What can hang from each mark:
dudig: gabu
zugisop: zifuza
kabub: doduf folin
fekun: doduf
lilim: bubos gabu zugisop
doduf: gabu kabub
gabu: doduf dudig lilim

Each row was made from one small tree. The marks that hang from a mark follow it in brackets, in alphabetical order. Every link used is in the known rows. Write each row's tree.
Known rows:
dudig(gabu): [  9.0   9.8 -17.0   1.1  -1.7  -2.2  -4.8   2.5 -23.7   6.4  -1.2  -3.4
  -5.6  -0.6 -11.0  -5.0   3.0   4.2   2.3]
kabub(doduf(gabu(dudig lilim(bubos))) folin): [-36.9   9.6 -21.3  12.5 -20.4  14.4 -11.0   8.4 -50.7  -7.0   0.3 -21.2
 -13.2  -0.1  -3.6  -2.7 -16.1 -30.1   8.9]
fekun(doduf(gabu(dudig lilim(zugisop)) kabub(folin))): [-83.3  -6.9 -29.8  -0.8 -18.5   0.2  -7.3  10.2 -58.0  13.1  29.5  13.9
  23.3   0.3   8.3  -5.8 -23.9  -8.9  10.6]
dudig(gabu(doduf(kabub(folin)))): [-25.1   4.5 -31.8  -4.9 -13.7   9.9  -4.1   5.6 -45.9   2.8   3.4  -8.0
   5.1   4.0 -20.8 -11.4   8.4  -4.6  -7.4]
lilim(gabu(dudig)): [-24.6   9.8   2.7   4.9 -16.8   8.3  -3.8  12.3 -15.2  10.9  10.2   3.4
   5.9  -5.8   9.2 -11.7 -28.8  -4.8  20.7]
dudig(gabu(doduf(kabub(folin)) lilim(bubos zugisop))): [-25.1  -3.5 -34.4  -5.3 -28.7 -21.9   0.2  25.5 -65.4  -2.2  13.8   1.8
  10.7   8.6  10.4 -20.0   5.3  -0.2  15.9]
kabub(doduf(gabu(lilim(bubos))) folin): [-18.8  -1.8 -22.7   2.6 -11.6   8.5  -6.8  -2.0 -40.2 -12.0 -14.5  -7.3
 -15.2   1.2 -11.8   8.0 -11.7 -14.5  -1.2]
lilim(bubos gabu zugisop(zifuza)): [-14.8 -10.9  11.1  -4.8  -5.0 -28.5   8.5  16.5 -28.6   8.4 -17.3  39.8
  27.4  11.6  29.9  -0.9 -23.9  48.6  27.3]
gabu(doduf(kabub(folin)) dudig lilim(bubos zugisop(zifuza))): [-76.2   0.7 -11.0  11.1 -32.8  -4.9  15.7  47.8 -69.5   3.0  32.1  -4.8
  33.6   6.8  37.1 -28.6  -1.9 -21.2  27.4]
zugisop(zifuza): [-20.0   0.6   8.9   7.3  10.5  14.2  17.8  14.8 -14.1   6.6  -4.4   7.9
  14.9  -2.1   2.9   2.5   3.5   4.7   1.1]
dudig(gabu(doduf lilim)): [ -9.2  -0.5 -21.4   4.9 -21.4  10.0   5.2  39.5 -39.9   0.1  22.3  -8.8
  -9.6 -11.4  -5.7 -19.0   7.8 -33.9   7.4]
doduf(gabu(dudig lilim(bubos zugisop)) kabub(folin)): [-54.3  20.8 -36.0   6.9 -23.0 -18.6  -7.3  11.3 -68.8  -1.8  26.9   5.6
  27.2  -4.1  19.4 -17.3 -22.6   6.4  15.2]
dudig(gabu(doduf lilim(bubos zugisop(zifuza)))): [-17.7  -7.2 -14.2   4.4 -19.8 -15.1  10.6  50.5 -59.5   3.5  12.3   8.1
   9.3   3.2  20.0 -19.5   7.5  -5.1  21.5]
lilim(bubos gabu(doduf(kabub(folin)))): [-22.3  -6.2 -10.6 -14.3 -18.2  -9.1  -2.9   3.8 -30.9  -8.4 -15.0  15.5
   9.9  13.1   2.0 -12.5 -20.9  22.1   9.9]
dudig(gabu(doduf(kabub) lilim(bubos zugisop(zifuza)))): [-32.2   0.6 -23.2   4.0 -17.7 -11.2  12.6  37.0 -75.7   5.8  22.7  10.0
  29.5   2.8  21.2 -17.3   7.8   0.6  24.1]
doduf(gabu(dudig lilim(bubos zugisop(zifuza))) kabub(folin)): [-67.6  20.5 -29.4  13.9 -15.7  -7.5   6.3  22.0 -79.6   3.7  23.1  11.6
  37.7  -6.6  21.4 -15.8 -19.9  10.3  15.3]
dudig(gabu(doduf(kabub) lilim(bubos))): [-10.7   9.0 -29.6   2.7 -18.7  -3.7   1.7  24.8 -59.7  -5.4  22.0  -6.7
   6.9  -0.6   5.4 -23.5   8.8 -14.2  18.5]
doduf(gabu(dudig) kabub(folin)): [-52.8  27.9 -33.2   8.0  -8.6  13.7 -11.7  -9.4 -48.8   3.2  14.9  -3.6
  21.8 -10.0 -12.2  -8.3 -19.2   2.0  -8.6]

Write each row's tree:
[-40.8   9.2 -19.3   8.5 -13.4  27.8 -16.9  -9.9 -38.2   3.1  -5.9 -20.7
  -7.6  -1.3 -18.3   9.1 -16.2 -23.2  -7.2]
kabub(doduf(gabu(dudig)) folin)
[ -8.8  13.3   5.3   2.9 -14.8 -14.1  -7.7  10.6 -19.9   2.3  -3.3   4.6
   1.8   6.1  20.8 -17.7 -31.8  13.2  31.2]
lilim(bubos gabu(dudig))
[-18.5  -0.1 -20.6   3.3 -13.1 -11.1  -1.5  18.2 -33.5   0.0  21.7  21.1
  13.1 -17.7   9.0  -0.7 -17.2  -1.9   1.7]
doduf(gabu(lilim(zugisop)))
[-39.4  -3.0 -28.6   1.2 -22.2 -11.5  13.5  35.7 -76.4   2.6  12.1   7.3
  21.1   7.4  13.5 -19.0   7.9   2.2  15.1]
dudig(gabu(doduf(kabub(folin)) lilim(bubos zugisop(zifuza))))
[-77.5   0.6 -29.2   1.8 -11.7  15.3  -5.2   9.3 -53.9   7.1  25.3   4.9
  11.3  -5.1  -4.1  -8.7 -21.9 -19.4   5.8]
fekun(doduf(gabu(dudig lilim) kabub(folin)))
[-16.6   1.7   4.2  -2.1 -24.2 -35.3 -12.7  13.3 -27.3   9.9   2.8  17.5
  16.1  12.9  38.2 -13.4 -34.6  26.2  38.2]
lilim(bubos gabu(dudig) zugisop)
[-36.0  -5.3 -15.8  -6.5 -13.8  13.1   1.0   2.6 -24.4  -5.1   4.2  -3.7
  12.4   5.1 -10.0  -6.9   6.5  -8.4 -10.9]
gabu(doduf(kabub(folin)))
[-46.1  -7.5  12.7   3.7 -26.5 -16.7   2.6  42.6 -45.5  12.4   2.6  21.2
  28.4  10.4  38.8 -18.1 -28.1  15.3  34.7]
lilim(bubos gabu(doduf dudig) zugisop(zifuza))
[-67.1   8.4 -20.4  11.7 -33.7  24.2   8.5  35.4 -48.1   0.2  43.4 -23.9
  12.2  -8.3   8.5 -29.0  -1.1 -52.7  11.4]
gabu(doduf(kabub(folin)) dudig lilim)
[-47.4  29.3 -35.3  10.7 -15.6  -1.5  -3.0  10.0 -63.0  -7.4  22.8  -4.8
  15.1  -9.1   4.5 -21.4 -20.8  -4.7   8.3]
doduf(gabu(dudig lilim(bubos)) kabub(folin))
[-67.9  -2.5  -2.0  -1.1 -27.2 -11.0   3.9  28.9 -61.2  11.2   3.1  19.3
  40.9  14.8  30.8 -18.4 -25.6  21.8  28.1]
lilim(bubos gabu(doduf(kabub(folin)) dudig) zugisop(zifuza))
[-67.0   3.7  -6.4  15.0 -29.1  -2.8  14.7  49.8 -69.4   7.3  45.2  -1.5
  41.1   1.8  46.9 -26.3  -1.1 -24.0  36.3]
gabu(doduf(kabub) dudig lilim(bubos zugisop(zifuza)))
[-52.8  -5.1 -31.2   2.9 -23.3   8.2  17.9  37.9 -72.0   9.6  22.3   6.2
  25.2  -2.4   2.7 -14.3   9.5 -12.5   7.3]
dudig(gabu(doduf(kabub(folin)) lilim(zugisop(zifuza))))
[-41.7  -1.1  -4.6  -4.5 -33.6 -23.2 -13.0  15.9 -47.5   9.4  17.6  16.2
  35.0  13.6  36.6 -16.9 -27.9  16.0  35.2]
lilim(bubos gabu(doduf(kabub) dudig) zugisop)
[-73.6  -3.3 -24.1   3.1 -14.4   1.3  -9.4  11.0 -57.5  16.4  41.8  17.3
  31.5  -4.3  17.7  -2.9 -22.9 -11.1  18.6]
fekun(doduf(gabu(dudig lilim(zugisop)) kabub))
[-70.3  22.9 -25.6  18.2 -11.7  11.9   9.4  23.8 -74.3  14.8  47.9  14.5
  51.6 -21.8  22.1  -9.7 -17.8  -8.2  16.2]
doduf(gabu(dudig lilim(zugisop(zifuza))) kabub)
[-47.6 -16.9  -2.6 -11.1 -17.8 -17.1  10.1  18.3 -49.3   4.7 -14.4  35.7
  38.6  16.7  21.4  -6.5 -18.2  40.1  17.4]
lilim(bubos gabu(doduf(kabub(folin))) zugisop(zifuza))
[-43.2   6.8  -9.1  -2.7 -27.5  -3.7  -7.3  14.1 -41.7  -1.7   1.7  -1.0
  12.4  10.8  10.8 -24.0 -25.9   4.7  21.1]
lilim(bubos gabu(doduf(kabub(folin)) dudig))
[-59.7  -0.5 -18.5   4.8 -40.7 -16.1   0.9  37.0 -59.3  -1.7  35.9 -10.1
  21.0   8.9  35.0 -30.5  -4.5 -24.9  26.4]
gabu(doduf(kabub(folin)) dudig lilim(bubos zugisop))
[-38.3 -15.6 -19.7  -6.4 -30.2 -23.2   5.4  25.0 -46.2  -9.6  17.6   5.7
  18.3   9.7  23.3 -18.2   2.7  -4.8  14.4]
gabu(doduf(kabub(folin)) lilim(bubos zugisop))
[-33.7  14.5 -33.6  -2.9   1.2   7.8  -5.9 -19.5 -38.3  -3.2  -1.6  12.2
  19.0  -7.6 -21.5   3.4 -12.2  20.8 -18.7]
doduf(gabu kabub(folin))
[-16.3   7.6 -26.4  -2.0 -11.7  10.3  -5.6   6.0 -44.7   5.4  14.2  -5.2
  14.1   0.2 -11.8  -8.9   9.6  -6.2   0.1]
dudig(gabu(doduf(kabub)))
[-77.0  -1.3 -16.0   8.0  -6.3  -5.7  -0.1  20.6 -71.7  13.9  29.7  23.6
  38.0   2.4  28.0  -5.7 -22.3   5.8  27.0]
fekun(doduf(gabu(dudig lilim(bubos zugisop(zifuza))) kabub))
